What can hang from each mark
T: G U
V: N
L: E X
Y: T U X
E: C L
M: D H R
X: H Y
D: M
R: M
U: T Y
Z: B N
N: B V Z
H: B M X
B: H N Z

Every row comes from one small tree of marks. Brackets hold a mark, then the marks that hang from it, in alphabetical order. Every link used is in the known rows. Which tree was each row made from?
Known rows
{U {Y {T G} {X {H M}}}}: [ 16 -13  -4  11  -5  -3  15 -12  -3  -7   2   8  -7  -4   8 -16 -25   9
 -26 -13   5 -12  23  22   4 -12  27 -23 -14 -18 -11  -7  -9  30  -3  -4
   3 -10  -8  -5  10]
{V {N {Z B}}}: [  2  18   6  -4   1 -21  14  13   4  13   2 -29  -4  21   5   3 -13   8
  16  15  34 -32 -15  25  -7  -6 -12  -9  16   4 -31  -9 -14  25 -26  -7
  24 -17  -5 -10 -11]
{H {B {N V Z}} {M D R}}: [  7  18  31   3 -22   7  52   3 -15  11 -19  -1  -8  -5   6  13  -1  16
   9   8  25   5 -18  -8 -10  15 -14  -7  13  15   3  -4   1 -24 -26  31
   5  34  16 -17   8]
{V {N Z}}: [  9  16   5   2   3 -23  16   8  -3  12  11 -23  -5  23  -5  -6 -19   4
  17  15  33 -38  -9  23  -7 -11  -9  -9  10  -1 -32 -19 -14  23 -19  -8
  27 -16  -2  -8 -19]
{N {B {H {X {Y T}}}} V Z}: [-21  55  53 -10 -21 -35   7   5 -24  -4 -16 -16   2   7  -1  -5  29  -4
  42  38  -6 -11   0  -1  -5 -16 -25  19 -12  17 -30 -14   2   4 -43  24
  25  40  -7   3 -14]
{Y T U X}: [ 15 -13  -2   7 -17   4  -5 -22  15 -15  20 -19  -9  21  20  10  14  11
 -21 -22  -1 -30  32  27 -10 -15  42   7  -8  -3   1 -42  15  22 -33 -32
  22 -21  -2 -14  16]
{Y {T G} U {X {H {B Z}}}}: [ 15 -21   4   8  -4  21   8 -21  22  -5  15 -10 -26   8  30  14  15  18
 -27 -16  -7 -13  29  21 -12 -25  43  14  -5 -18   9 -32  -1  31 -25 -37
  28  10  -7  -9  18]
{U {T G} {Y {X {H {B Z}}}}}: [ 11 -12  -7  27   3   9  15   1   7   8 -12  18  -4  -1  27  -8 -18   9
 -28   7  11  -7  21  35  11 -15  24   5 -11 -22   2 -17 -17  39 -19 -11
  -3 -20 -21  11   9]
{U {T G} {Y X}}: [ 11 -14 -18  30  -4  -4   9  -1  -8  -3  -2  12   6   4  24  -7 -25   2
 -26  -3   8 -17  26  40   7  -7  27  -3 -17 -19  -3 -20 -13  36 -19  -8
  -7 -36 -15   9  -2]
{T G}: [ 11  -5 -17   8 -11  -6   9   2  -9   5  15  -6 -13   2  12   4 -23  -7
  -2  -6   6 -39   6  28 -11  -9   4 -23  -9  -9  -4  -7 -17  18 -16   0
   7 -11  -3   0 -19]
{V {N {B H}}}: [ -3   5  14   5   2 -14  -7  11  -3   3   1 -14 -11  32  20  -1  -5  -4
  18   5  29 -23 -28   6  -8 -10 -13  -4  16   7 -21 -18 -17  31 -27   0
  32 -13  -8  -4 -16]
{R {M D {H {X Y}}}}: [ 26 -19  15  -6 -11  17  18  12  -7 -10 -11  -6  31  21   0   0  -3 -16
 -13 -10  10  12 -33  18 -27 -26  20 -17  15   8   0  -6  -8 -18 -14  -7
  18 -14  -9 -15   7]
{V {N {B {H {M D R}}} Z}}: [ -4  21  30  -3   3 -13  24  12 -15   7  -4 -19  -1  27  15   6  -5   5
  23  14  24 -17 -31  -6 -17  -3 -20   5  14   8 -26  -6 -25  15 -27   2
  31   6  -3  -7 -14]
{Y {T G} U X}: [ 13 -20 -10  10 -14   5   2 -24   0 -17  27 -18 -14  16  25  16   7  12
 -23 -25 -12 -29  34  32 -15 -15  44   3 -12 -10   3 -38   2  27 -24 -34
  23 -12   0 -13   5]
{H B}: [ 11  11   5  14 -22  14  -1  -3  34  16 -12 -11 -15  -3   9   5 -13   5
  -1   3  40 -26 -12  20   3 -18  -8   0   2   1  -4 -18  -3  20 -47  16
   6  -1  -4   0   4]
{L {X H {Y {U T}}}}: [ 28  -9  12 -15 -14 -17  22  -7  10   1 -10   6   0  23  -5  -8  -9 -19
   6   2  -1  -1  13  -6 -13  -4  28  -4 -12 -51  -9  18  30  15  -7  10
  -2  -7 -28  38   8]
{X {H {B {Z N}}} {Y T U}}: [ 11 -10  22 -17  -6  14  25 -14  37  17 -14   2 -19   8  -9   1  -2  16
   0  12  10  21  -8  -5   8 -29  31   8  -5 -25   6   7  14  17 -10 -24
  31  20  -7  11  14]
{D M}: [ 21  15  12 -18  -5 -21   6  14  -9  13   4 -19  -1 -10  -3 -45 -15  -2
   9   8  16 -33   7  35 -13  -7   6 -13   6   8  -9 -19   3  13 -14  11
  10 -12  -7 -13  -5]
{Z {N {B {H M}}}}: [-11  12  34  -7 -25 -10  -7   8  -7  -2   1  -3 -16  17  21  23   8   4
   8  -2  17  -2  -4  -7  -4  19  -1 -24  -7  26 -15  20  14   9 -19   0
  23 -17  -5  -2  -1]
{N B V Z}: [ -2  67  49  -4 -21 -45  15   4   2  10  -1 -12 -11  12   0 -10  17 -20
  44  46  15 -37   9  17 -18  -9 -37   4 -16  14 -46 -23 -10   9 -55   8
  22  19  -7   8  -9]
{B {H M} {N V Z}}: [-16  13  34 -23 -21 -25  -6  -3 -48  -5  13 -11 -23  -1  16   3  18  25
  26  -2 -23   6  13 -11   0   1  -5 -13   1  20   3  -5  34 -13 -10  16
  21  21   4 -29 -18]
{Y U}: [ 15  -1  -4 -10 -29 -12 -13  -8  23  10  21 -16  -5  13  20   8  -6  -3
 -13  -3  12 -25  16  27 -13 -29  13  -1  -4 -13  -9 -17  12  23 -30 -16
  17 -17  -7  -2   2]
{X Y}: [ 14  -6  -6 -11 -14 -12  20  -6   8   8 -11  -4   0  12 -20 -20 -28  -2
  16   6  10 -20 -20   5   9  -9   6 -14 -11 -15   0  -2  10   4 -21   1
   6 -16  -7   6  -6]
{H {B {Z N}} M {X Y}}: [-12  35   3 -10 -34  29  30  26 -18  -4 -36   3   9 -14 -14  -2  -5  49
 -16  27  27  23 -13  -2  31   6 -20   7  20  14  -4  28  17 -28 -10  46
   0  28   0  -4  25]
{M D {H B X}}: [ 21 -16   9  26 -23  34  35  14  -6  -4 -17 -20  41  19   8  32   9 -30
 -33 -17  35   9 -34  20 -26 -20  24   4  18  18  18 -13  -7  -1 -41  19
 -11   6   3  -1  14]
{E C {L {X Y}}}: [ 37   0  -6  -8 -37 -31 -13 -12   8 -25  -9  -9 -33   3  -7 -26 -14  -1
   2 -13  22 -19 -11  38 -13   2   6 -19 -39 -32 -13  18  18 -11 -17  41
 -14 -35  26   3   2]
{L {E C} {X H}}: [ 36   4   2  -8 -29  -8  -3   2  15   9  16   6 -28  -8   4 -20 -16 -25
   2 -23   3 -54   3   3 -26 -11  17 -14 -30 -47 -13  12  38  10 -15  19
 -20 -42  -8  13   8]
{V {N {Z {B {H M X}}}}}: [ -9  17   8  -9  -3 -15   9  21 -16   1  -6 -31   4  13  11   2  -7  19
  12   9  26 -17 -15  14  -1  -5 -13  -3  22   7 -28   2  -5  16 -16   9
  19  -4  -6 -14 -10]
{X H Y}: [ 22 -25   8 -15   4 -16  23  -1  24  12 -16   6  -6   5 -15 -30 -23 -11
  19   4   8  -5 -16  -9   2 -18  17 -16 -13 -33   1   9  11  14  -5  -6
   8  -5 -17  14   0]
{Y {T G} U {X {H M}}}: [ 16 -26  -1   1  -6   6   7 -16  -1 -22  21  -8 -15   6  30   2   9  14
 -21 -29 -15  -9  42  13 -20 -12  47   0  -8 -23   1 -22   9  24  -5 -34
  21   1  -5 -10  13]
{B {H {M D}} {N V} Z}: [-15  11  27 -23 -18   6  -1  12 -59   7   8   1 -33   8  20   5  28  21
  -4   3 -19   7  -5 -10   5   3   3 -12  26  44  25 -10  21 -35 -16   2
  25  14  -5 -35   0]
{Y {T G U}}: [ -5   7 -12  23  -3   6  14  -6 -15   4  21  -2  -9   8   0   8 -12   0
 -15 -18   5 -26  19  20 -13 -18  22 -33 -17  -2  -7 -16 -25  14  -9   2
  22  -8   8   2 -15]
{H {M D R} {X Y}}: [  7  -3  -7  -4 -20   3  55  30 -42 -12 -36   4  43  -2 -12 -11 -16   8
  -9   2  14   7 -24 -14   2  14  -1  -7  15  -1   4  23   4 -37   5  51
 -14  15   1  -3  11]
{D {M {H B} R}}: [ 20  -2  20  -2   0   7  30   7   9  23 -13 -16  13  -5   5 -12  -8  -2
   6   7  19 -13 -26  24 -29 -10   7  -4  16   9  17 -21   3  16 -15  18
   3  10   6 -15   5]
{U {T G} {Y {X H}}}: [ 14 -23 -10  26   4  -5  11   1   0   0  -5  17   2   1  26 -12 -23  -2
 -24  -4   8  -9  27  32   4 -11  32  -5 -18 -28  -2 -15 -12  42 -12 -10
  -6 -30 -20  12   2]
{Z {B {H {M R}}} {N V}}: [-25  -2  32 -17 -28 -19 -12  18 -16   4 -21 -14 -26   3  30  35  22   7
  10  -7  10   6 -16  -5   2  26   9 -39  19  42  -3  24  39   2  -8   8
   7  -7 -13 -17   7]
{E {L {X Y}}}: [ 21  -5 -10   3 -23 -25  10  -4   7  -5  -5 -10 -23  17 -12 -27 -17  -5
   8  -6  26 -10  -8  27 -12   9  14 -13 -21 -22 -13  16  14   5 -14  23
  -5 -24   6   1  -1]
{D {M {H {B Z}} R}}: [ 17   6  20  -4   0  14  31  10   8  28 -12 -13   8  -4   4 -12  -5   3
   2  14  17 -15 -28  26 -26 -10   4   0  22  16  19 -22  -1  10 -18  15
   6  11   4 -17  10]

Which tree is each row?
[ 14  -1   0   4 -15   5  36  16 -23   3 -12   2   9   0  12  -3 -18  -5
  -4 -13  21 -19 -15  -6 -18  13   2 -20  13   7  -1   4  -2 -20 -11  16
  -5  -5   0  -8   9] : {H {M D R}}
[-17  41  30 -19 -27 -34  -1  16 -22   4 -15 -28  -4 -10   9  -1  20   5
  26  22   2 -18   8  15  -2  -9 -18  -2   7  22 -25  -5  20  -3 -32  20
   4  22 -14 -13  -2] : {N V {Z {B {H M X}}}}
[-13 -15  19 -19 -24 -17   7  14 -70 -18 -10  -4   2   5   5  -3  19  13
   5 -12 -20  28  -8 -18  12   7  12 -13  14  21  20   3  34 -29   3  38
   9  24   2 -26 -12] : {B {H {M D} {X Y}} {N V}}
[ 17 -28   7  -6   8   3  60   4 -16  -1 -22  12   5  -2 -13 -19 -23  -4
  14 -11  -3  12 -18 -25 -12  -1  32 -20  -6 -33   9  20  -3  -9  20  -1
  10  19   0  11   0] : {X {H {M D R}} {Y {T G}}}
[  3 -17  -2  21  12   9  25  -7 -12 -13  11   7 -19   4  13 -11  -3  10
 -23 -31  -7 -14  30   1 -13  -4  32 -29 -16 -10  -2 -19 -13  12  -3 -12
  13  -5  -5  -7  12] : {Y {T G U} {X {H M}}}
[ 32   6  -9 -24 -46 -10   5 -18   9   6  18  -2 -18   2 -12 -17 -24 -11
   1 -16 -11 -44  -8   6 -16 -15  18  -2 -33 -49  -8  11  47   2 -20  13
 -18 -40   0  15   4] : {L {E C} {X {Y U}}}
[  2  17  10  -1 -28  14  11   2   1  -1  -5  -2 -16  -9  13   2  -9  30
   2  -5  25   4   2   1   3   7 -16 -11   9   3   0   2  15  -6 -23  30
   7  11  12 -15  10] : {H {B N} M}
[ 18  -6  24   0 -13  12  -7  -1  18   1   0  -3  -5  15  11   6   6  -1
   6  -1  12   5 -20  24 -24 -28   3 -22  14  10  -3 -24   4  -1 -18 -10
  29  -7   0 -23   2] : {R {M {H {B {N V}}}}}
[-11   6  12 -15 -11  30   4  16 -33  17 -12  -2 -16  -1  28   9   5  21
 -14  -1  -4 -11 -26 -15   1  -7  -2   3  25  30  24   2   2 -24 -22   0
  14   7 -17 -23  12] : {B {H {M D R}} Z}
[ 20 -36  -2   6   0  -4  -1  -5  20  -6  11  -1 -10  13  42  -1  10  -2
 -19 -14  -5 -15  34  22 -17 -17  41  15 -11 -28   6 -30  13  37 -24 -39
  11 -23 -22   2  13] : {Y {U {T G}} {X H}}
[-12  11  39  -6 -25 -30  -3  10 -17  -2  -9   0 -14  21   1  13  19 -10
  19  14  13   0  -9  -1   6  13   0 -23  -3  30 -18   7  22   6 -15  10
  21  -2  -9   1  -9] : {Z {N {B {H {X Y}}} V}}
[ -3  19  -2  15 -28  22  25  26  -4  -4 -39   1  21 -23  11   6  -7  32
  -9   9  36   0 -14  -1   9   3 -26   7  21   2  -1  10   6 -11 -12  71
 -11  32   7  -8  18] : {H B {M R} X}
[ 19 -17  15   7   0  10   8  -2  32   7  -9   3 -30   9  17  -5   6   8
 -12  -1  21 -24   2   8   3   2  12  -7  -1   6   4 -19   9  17 -36 -17
   6 -18 -21 -11  26] : {Y {X {H {B {Z N}}}}}
[ 10 -14 -11 -11 -17 -11  16  -9   4   5  -1  -5   6  14  -3  -6 -20   1
   4   5  -3  -4  -2  15   0 -20  22   5 -14 -30   3  -7  12  13 -17 -16
  12 -14  -6  14 -10] : {X {Y {U {T G}}}}
[ 29 -17  19  -2 -10  17   8   5   3  -4   1  -7  15  22  12   4  -4 -21
  -9 -16  13   0 -28  22 -37 -26  21 -24  14  12  -3 -15 -12 -12 -21 -24
  23 -24  -9 -17   6] : {R {M D H}}
[ 17  -7   9  -1 -14  13  -8  13   7 -10  -3  -5  20  14   9   1   1  -2
  -6  -3  11  -1 -16  26 -23 -28   7 -19  13   6  -8 -12   1  -5  -9   0
  21 -17  -7 -18   5] : {R {M {H X}}}
[ 24   4   2 -11 -27 -15  18 -12   0  -3  -5  -2   4  27  -8  -1 -14 -11
   4   1  -1 -12  10   4  -9   2  21  -2 -12 -38 -10   9  28   8 -19  15
  -4 -15 -22  33   4] : {L {X {Y {U T}}}}
[ 21 -21  15  28  -6  49  59   2  13  29 -22  -6  20  24  15  48   3 -25
 -23  -5  31  -5 -64   6 -35 -11  17   1  24  23  38 -17 -19  -6 -45  -1
  -3   9   6  -6  21] : {M D {H {B Z}} R}
[ 18 -40   0  27  -5  27  74  11 -26   1 -23  -5  56  26  -3  39  -2 -30
 -19 -15   8   7 -53   1 -33  -3  36  -8  12   7  38  -1 -14 -13  -9  19
  -9  10  11  -1   2] : {M D {H {X {Y {T G}}}} R}
[ 21   2 -12 -17 -37  -6  22 -11   8  22  22  -2 -12  10 -15 -17 -26 -14
   3 -12  -8 -38  -5  -1 -16 -11  24   2 -21 -43  -8   9  44  14 -18   2
 -11 -33 -15  14   3] : {L E {X {Y U}}}
[ -5  12  -2   2 -31  24  37  11  -5  -9 -41  -1  28 -15  -3   7  -8  44
  -7   9  20  22 -15  -9  14  -5  -7  20  15 -14   5  14  15 -12  -2  58
   0  45  13  -1  18] : {H B {M R} {X {Y T U}}}
[-15   1  15 -17 -12  17 -13   2 -21  18  16  -2 -35  14  25  20  19  34
  -6   5 -16  -6  -8  -2  14  -4   3  -4  11  30  34  -6  12 -11 -28  -4
  31  -3  -8 -32  -3] : {B H N Z}
[ 11   4 -11  13 -16  -6   7 -13  -3   5   9   1   1  -1  -1   0 -33   4
 -20  -5  14 -21  15  35   6 -22  19 -25 -14 -12 -14  -5 -19  31  -8   5
   9 -12   2   2  -8] : {U {Y {T G}}}
[-27  22  19 -19 -26  10 -17  30 -55  -1  -9  -1 -16  -3  14   9  26  30
 -14  12  -4   5   1  -5  21   3  -3  -9  27  47   3  13  31 -25   0  18
  15  11 -16 -24   6] : {B {H M X} {Z {N V}}}
[ 14   5  17  -7  -2  14  41  17  -2  20 -24 -12  26  -5  -6 -15  -3   9
  -1  22  13  -2 -33  22 -15  -9   3   7  23  12  22 -13   3   4 -11  30
   1  20   5 -14  10] : {D {M {H {B Z} {X Y}} R}}
[  3  -6  10  -1  11  20  41  -9  22  22 -18  12 -20   0 -18 -12 -17  13
  -3   9   6  12 -16  -9   7 -30  17  -9 -11 -27   8   4 -15  11  -8  -6
  22  26  -8  15   5] : {X {H {B Z}} {Y {T G U}}}
[ 18 -17  24   2  -2   9  36  11  15  13 -18  10 -11  -5  18   0  -7   2
   2  -7  26   8 -12 -17 -13   1   6 -13   8 -12   8  10   1  -1 -10  16
   5  18  -2  -4  14] : {X {H {B N} {M D R}}}
[-22 -11  24 -16 -26  -5 -20  11   5   6 -11 -21 -20  10  35  46  14  12
  -2 -14  15   1 -17   3   4  19  16 -31   6  34   2  31  27  16 -22  -4
  10 -27 -17 -13   7] : {Z {B H} N}
[ 25 -32  15  32  -8  39  56  -1  15  21 -24  -8  27  23  15  48  -1 -33
 -17 -16  33  -4 -60   4 -39  -9  23  -4  17  14  36 -17 -14   0 -41   6
  -8   5   9  -4  13] : {M D {H B} R}
[-23  -4  32 -15 -27 -23 -21  14  -7   6 -14 -19 -28  11  25  36  25  -3
   8  -5  12  -2 -13   7   4  16  14 -36  12  43  -6  15  36  12 -20  -2
  10 -17 -18 -15   2] : {Z {B H} {N V}}
[ 12   1  17  -2 -15  30  -1   9  14  -1  -5  -2   9  12  13  11   8  16
  -9   7  13  11 -21  24 -15 -27  -1 -10  20  13   2 -11  -3 -10 -17   3
  27  -3  -2 -24  12] : {R {M {H {B N Z} X}}}
[-14  31  30  -9 -16  17   7  15 -10  11 -13   1 -11  11  35   9  13   6
   3  16   5 -13 -26 -16 -10  -2 -22  12   8  25   1   3 -17  -7 -47   7
  21   9 -14  -4  14] : {N {B {H {M D R}} Z}}
[ 24 -28   8 -27  -5 -18  16 -10  34  14  -4   2  -6  11  -5 -21 -17  -7
   8   5   0   5  -7  -5  -3 -31  25  -4 -13 -42  -1   6  19  21  -7 -20
  15   0 -17  13   4] : {X H {Y U}}
[  3  25  16   5 -20  13   8   0  15  25  -2   0 -35   5   5  10  10  17
   0  26  27 -18  -7  22  11  -8 -15  -1  14  22   8 -26   2  -1 -45  10
  18  12   1 -15   8] : {H {B {N V} Z}}
[ 32  -3   0 -20 -27  -8  24  -2   4   8  -1  15 -20 -13 -12 -31 -28 -12
  14 -19 -10 -32 -16 -20 -19  -3  15 -13 -28 -58  -5  30  47  -7   3  26
 -24 -27  -3  17  12] : {L {E C} {X {H {M R}} Y}}
[-11  43   9  -2 -35  18  15  31 -28  -5 -19   3  -2 -14   3  -2  17  43
 -14  27  23  10   8   9  21   5 -28   4  30  24  -2   0  15 -29 -16  56
   3  37   6 -21  21] : {H {B {N V} Z} M X}
[ 11 -13  -6  11 -19   9  19   9  -5  -9  -7 -12  39  19  -7  12  -2 -15
  -9  -4  10   0 -20  18 -13 -18  15  -8   4   0  14  -5  16   5 -17  19
  -7  -8   2  -1   4] : {M {H {X Y}}}
[ 16 -19  -6   8 -16  -3  -9  -7  18  -8  11 -10  -3  20  36   3  12   3
 -20 -11   4 -25  31  29 -10 -12  32  18  -7 -11   3 -42  21  27 -41 -32
   9 -37 -17  -4  15] : {Y {U T} X}
[ 18   7  11  -9  -8  -7  14  22 -18   0   0 -22  29  -2  -3 -29   0  -9
  -4   3  12 -12  -1  36 -24 -13  13  -7  15  12   3 -17  10  10  -7  22
   2  -3   1 -14   2] : {D {M {H X}}}
[ 19 -24   6 -23  -5  -2  41  -5 -12  -8  -2   1   3   3  -7 -17 -17  -2
  -1 -15 -11  25   3 -14 -14 -20  43  -8  -8 -40   0  17   8   1  15 -19
  18  17  -3  12   1] : {X {H {M D}} {Y {T G} U}}
[  1 -11 -11  28   5  10  19 -15 -12  -8  18  -2 -16  14   7   2  -4   9
 -25 -28  -3 -33  23  18  -8  -5  29 -26 -20   3   1 -36 -19  15 -22 -11
  14 -17  -1  -9   3] : {Y {T G U} X}
[ 12 -19 -11  24   3  -4  13   4  -9  -6  -7  18   4  -3  26 -16 -24   3
 -25  -6   6  -4  31  27   3  -8  28  -6 -15 -28  -5 -10  -9  36  -5  -8
  -8 -27 -19  11   5] : {U {T G} {Y {X {H M}}}}
